Known rows, with every way that one mark hangs from another
K_759(K_552(K_640)): -14.1,19.6,7.2,10.7,14.3,-3.9,-0.4,4.3,-6.3,16.1,-5.1,3.6,10.2,15.6,3.4,-7.7,9.5,-17.5,6.6
K_759(K_552(K_640 K_770(K_532(K_292)))): -39.7,31.7,21.0,34.9,27.8,-7.2,-2.3,-15.7,-7.4,27.5,18.1,18.2,-14.7,8.1,14.3,-13.2,-13.7,-26.8,13.3
K_770(K_532(K_292 K_759(K_552))): 0.4,5.4,0.1,31.5,8.1,8.9,0.3,8.1,-7.5,33.8,24.8,-8.3,7.9,-21.3,-7.6,1.3,-6.7,-19.9,-8.6
K_805(K_532(K_292 K_759(K_552(K_770)))): 9.8,5.4,30.1,17.3,11.6,-4.1,-8.8,-10.6,-28.8,25.3,13.4,-9.0,14.2,-15.2,-6.8,-11.2,-5.9,-29.9,13.4
K_53(K_532(K_759) K_552(K_770)): 6.3,-0.7,21.8,12.3,-9.7,-23.6,7.7,-23.8,-14.6,-21.8,10.0,8.4,-7.5,15.0,28.3,-38.0,11.8,10.5,22.9
K_759(K_552(K_640 K_770)): -22.5,25.5,22.3,14.4,15.6,-7.4,-2.3,-17.6,-14.8,10.4,-0.9,13.6,2.4,25.6,18.9,-18.0,4.3,-21.9,18.2
K_805(K_532): 10.5,-2.5,-0.6,-6.5,11.4,-11.0,-8.0,3.9,-0.8,-3.7,-6.2,-7.5,3.7,-8.9,-0.8,2.0,-4.2,-8.4,12.4
K_292(K_552(K_759 K_770 K_805)): -10.2,34.8,54.9,-5.8,-6.6,-42.9,16.2,-39.3,-2.6,-8.1,-5.0,12.8,29.5,29.0,9.9,-21.5,-13.8,-8.6,19.6
K_770(K_532(K_292)): -16.4,7.0,-1.3,20.6,13.0,1.5,0.8,1.8,7.3,16.3,19.6,4.5,-17.1,-17.8,-4.2,5.0,-17.5,-4.5,-5.5
K_292(K_552(K_640 K_805)): -22.4,27.9,32.8,1.6,11.6,-30.0,20.7,-19.1,7.2,-0.7,-4.0,19.6,20.6,25.5,8.0,-13.6,7.5,-15.4,-1.8
K_552(K_640(K_532(K_292)) K_759): -24.3,19.4,37.5,20.6,11.1,-14.0,30.9,-8.2,10.2,2.2,-20.2,4.9,1.0,-6.5,-13.1,-7.3,-20.3,-5.6,30.5
K_53(K_532(K_292 K_759(K_552(K_770 K_805)))): -5.4,20.3,56.7,35.2,20.6,-23.7,1.0,-29.4,-27.0,3.0,23.6,11.3,16.0,17.1,11.7,-19.9,-0.6,-18.2,20.0
K_770(K_532(K_292 K_759(K_552(K_640)))): -17.6,12.0,9.9,43.4,16.5,5.5,15.2,7.7,-6.0,32.9,21.8,2.2,10.4,-14.2,-4.0,-5.4,-4.1,-30.2,-2.1
K_292(K_552(K_805)): -4.3,21.7,23.5,-10.5,3.5,-26.2,7.5,-18.4,6.2,1.0,-0.3,8.8,18.2,18.4,4.5,-7.3,4.9,-5.0,-9.7
K_292(K_552(K_640 K_805(K_532(K_759)))): 1.0,11.4,35.7,7.0,13.1,-31.7,27.4,-11.9,-0.5,-2.6,-2.9,5.8,41.7,3.8,4.7,-13.7,6.7,-29.5,6.2
K_805(K_532(K_292(K_552))): 4.6,12.1,20.4,-9.7,9.0,-17.4,-9.2,3.1,-7.2,21.3,4.7,2.4,4.8,-14.2,-17.7,-7.3,-5.0,-6.6,-6.2
K_640(K_532): -1.5,5.4,-2.3,-3.6,9.7,-0.8,3.8,-5.4,15.6,-9.7,-17.6,-2.6,-14.4,-5.1,10.5,-2.4,-4.2,6.3,11.5
K_894(K_532(K_292 K_759)): 11.8,-11.4,20.2,31.9,2.3,20.8,33.0,9.4,-1.7,18.5,24.1,-9.0,-1.6,-33.7,-7.5,5.2,0.0,-4.3,-3.7
K_759(K_552(K_640(K_532(K_292)) K_770 K_805)): -40.1,42.1,50.9,23.4,36.3,-23.4,11.4,-41.1,4.1,10.0,-10.2,14.2,-5.9,21.9,16.2,-17.2,-8.8,-27.0,25.5
K_894(K_532(K_292)): -1.3,2.1,16.0,20.1,12.5,11.9,18.6,7.1,5.4,16.9,16.5,-3.4,-20.1,-21.6,-3.1,5.6,-5.5,2.6,0.3
K_53(K_532(K_292(K_552(K_640)))): -22.3,24.7,39.4,17.5,18.8,-23.5,6.2,0.5,-14.5,6.0,10.7,32.2,-3.2,13.3,-1.1,-24.5,4.9,3.4,5.8

Rows
-10.9,15.8,52.4,33.9,13.0,-8.2,52.7,-9.2,5.8,18.6,19.9,10.4,19.2,-9.2,1.0,-9.1,6.6,-19.3,-5.6 -> K_894(K_532(K_292(K_552(K_640 K_805)) K_759))
-44.1,19.5,23.3,35.3,21.9,-5.8,13.0,-20.3,-0.6,10.1,20.7,25.1,-22.7,-0.8,14.4,-11.0,-20.2,-18.4,13.5 -> K_552(K_640 K_770(K_532(K_292)))
-12.1,29.3,30.1,4.7,14.8,-21.6,-7.0,-33.7,-7.5,3.6,1.3,2.8,11.0,29.4,19.9,-10.1,-1.8,-20.6,13.7 -> K_759(K_552(K_770 K_805))
-44.8,42.2,37.4,37.1,37.1,-25.5,6.9,-33.8,1.1,18.8,17.8,19.7,-2.3,20.2,18.9,-11.4,-15.2,-34.5,15.9 -> K_759(K_552(K_640 K_770(K_532(K_292)) K_805))
-25.6,22.2,57.3,39.1,16.7,-13.5,22.5,-32.5,-18.8,21.0,14.9,11.4,25.1,14.2,2.1,-14.8,-0.5,-40.4,11.6 -> K_532(K_292 K_759(K_552(K_640 K_770 K_805)))
-9.6,22.1,46.3,22.5,18.1,-11.4,11.9,-37.9,-3.7,12.7,1.1,-3.0,9.2,1.9,8.8,-12.7,-7.0,-24.6,14.3 -> K_640(K_532(K_292 K_759(K_552(K_770 K_805))))
-12.2,24.9,32.3,0.3,-8.5,-25.6,22.9,-2.1,-3.1,3.8,-12.2,13.8,27.9,14.7,-5.7,-17.8,-3.2,-5.8,13.4 -> K_292(K_552(K_640 K_759))
-28.8,17.2,24.1,11.1,19.1,-8.9,15.2,-27.7,8.1,-15.2,-16.6,17.9,-20.2,12.2,29.5,-18.9,-5.7,-7.9,29.2 -> K_552(K_640(K_532) K_770)
1.7,10.4,31.8,23.2,7.1,-5.6,11.6,-11.5,-11.4,26.0,13.8,-8.7,30.4,-2.8,-16.2,0.7,1.2,-27.0,-7.6 -> K_532(K_292 K_759(K_552(K_805)))
-27.4,33.7,50.3,20.0,38.3,-33.4,0.4,-31.1,-11.8,15.8,1.7,10.0,12.3,17.7,5.0,-12.3,-9.5,-40.3,27.2 -> K_759(K_552(K_640 K_770 K_805(K_532(K_292))))
-18.1,40.7,39.8,5.4,2.7,-46.7,14.9,-38.5,9.4,-9.1,5.1,14.7,18.3,21.9,22.7,-17.7,-23.8,-10.4,20.1 -> K_292(K_552(K_759 K_770(K_532) K_805))
-17.4,20.5,42.7,28.4,13.3,-15.6,20.8,-31.5,-12.9,5.1,5.1,8.9,31.3,24.4,20.0,-17.1,6.4,-38.0,17.6 -> K_532(K_759(K_552(K_640 K_770 K_805)))
1.9,-7.9,16.6,18.3,3.2,10.9,19.7,-3.7,3.1,7.3,-1.0,-6.5,-2.6,-28.3,-11.4,-2.3,-6.2,-3.3,2.6 -> K_640(K_532(K_292 K_759))
-39.9,25.5,38.9,37.6,12.2,-19.5,23.8,-20.6,-1.3,6.9,11.0,20.5,-3.6,0.6,4.0,-13.1,-32.4,-18.1,31.6 -> K_552(K_640 K_759 K_770(K_532(K_292)))
-1.2,28.4,38.7,-9.4,-8.2,-39.6,18.1,-18.9,5.3,-3.8,-9.1,4.4,38.0,19.2,-4.6,-10.6,-8.1,-3.5,8.3 -> K_292(K_552(K_759 K_805))
-19.3,13.8,41.0,36.9,7.8,5.0,13.2,-15.1,-26.6,28.1,15.3,10.2,13.6,2.3,-2.4,-18.3,1.7,-32.1,9.1 -> K_532(K_292 K_759(K_552(K_640 K_770)))
-0.5,25.9,44.5,6.5,-0.9,-33.6,3.8,-0.2,-16.0,2.7,4.5,15.1,13.0,6.9,-14.9,-20.9,-9.2,13.1,15.8 -> K_53(K_532(K_292(K_552(K_759))))
10.0,8.6,18.4,13.4,4.0,-9.8,8.8,-10.7,-5.8,10.0,5.1,-11.5,36.3,7.8,1.4,-2.0,8.9,-23.8,-2.1 -> K_532(K_759(K_552(K_805)))
-16.8,17.5,23.6,10.5,6.5,-17.7,28.7,-8.0,15.5,-14.6,-30.4,3.2,7.7,3.9,4.6,-9.8,-13.7,-4.2,36.6 -> K_552(K_640(K_532) K_759)
7.2,14.2,29.6,-2.6,8.7,-41.9,13.4,-15.3,7.4,-15.7,-16.8,-11.0,35.0,5.0,-5.6,2.1,-18.9,-16.1,33.1 -> K_552(K_759 K_805(K_532))
-9.4,29.9,51.8,0.4,-5.6,-36.8,19.9,-20.6,0.8,13.0,0.6,5.8,32.8,8.4,-22.3,-7.3,-14.9,-6.9,2.3 -> K_532(K_292(K_552(K_759 K_805)))
-11.7,7.5,20.5,27.6,9.4,-14.4,20.6,-33.5,6.6,-10.6,21.2,6.9,9.8,1.5,28.8,-6.5,-12.8,-22.0,11.1 -> K_552(K_770(K_532(K_759)) K_805)
-23.9,25.8,20.0,17.6,27.3,-3.3,4.1,-1.5,3.7,22.1,-13.4,3.0,-10.1,-0.1,-3.2,-9.2,-1.8,-15.2,12.3 -> K_759(K_552(K_640(K_532(K_292))))
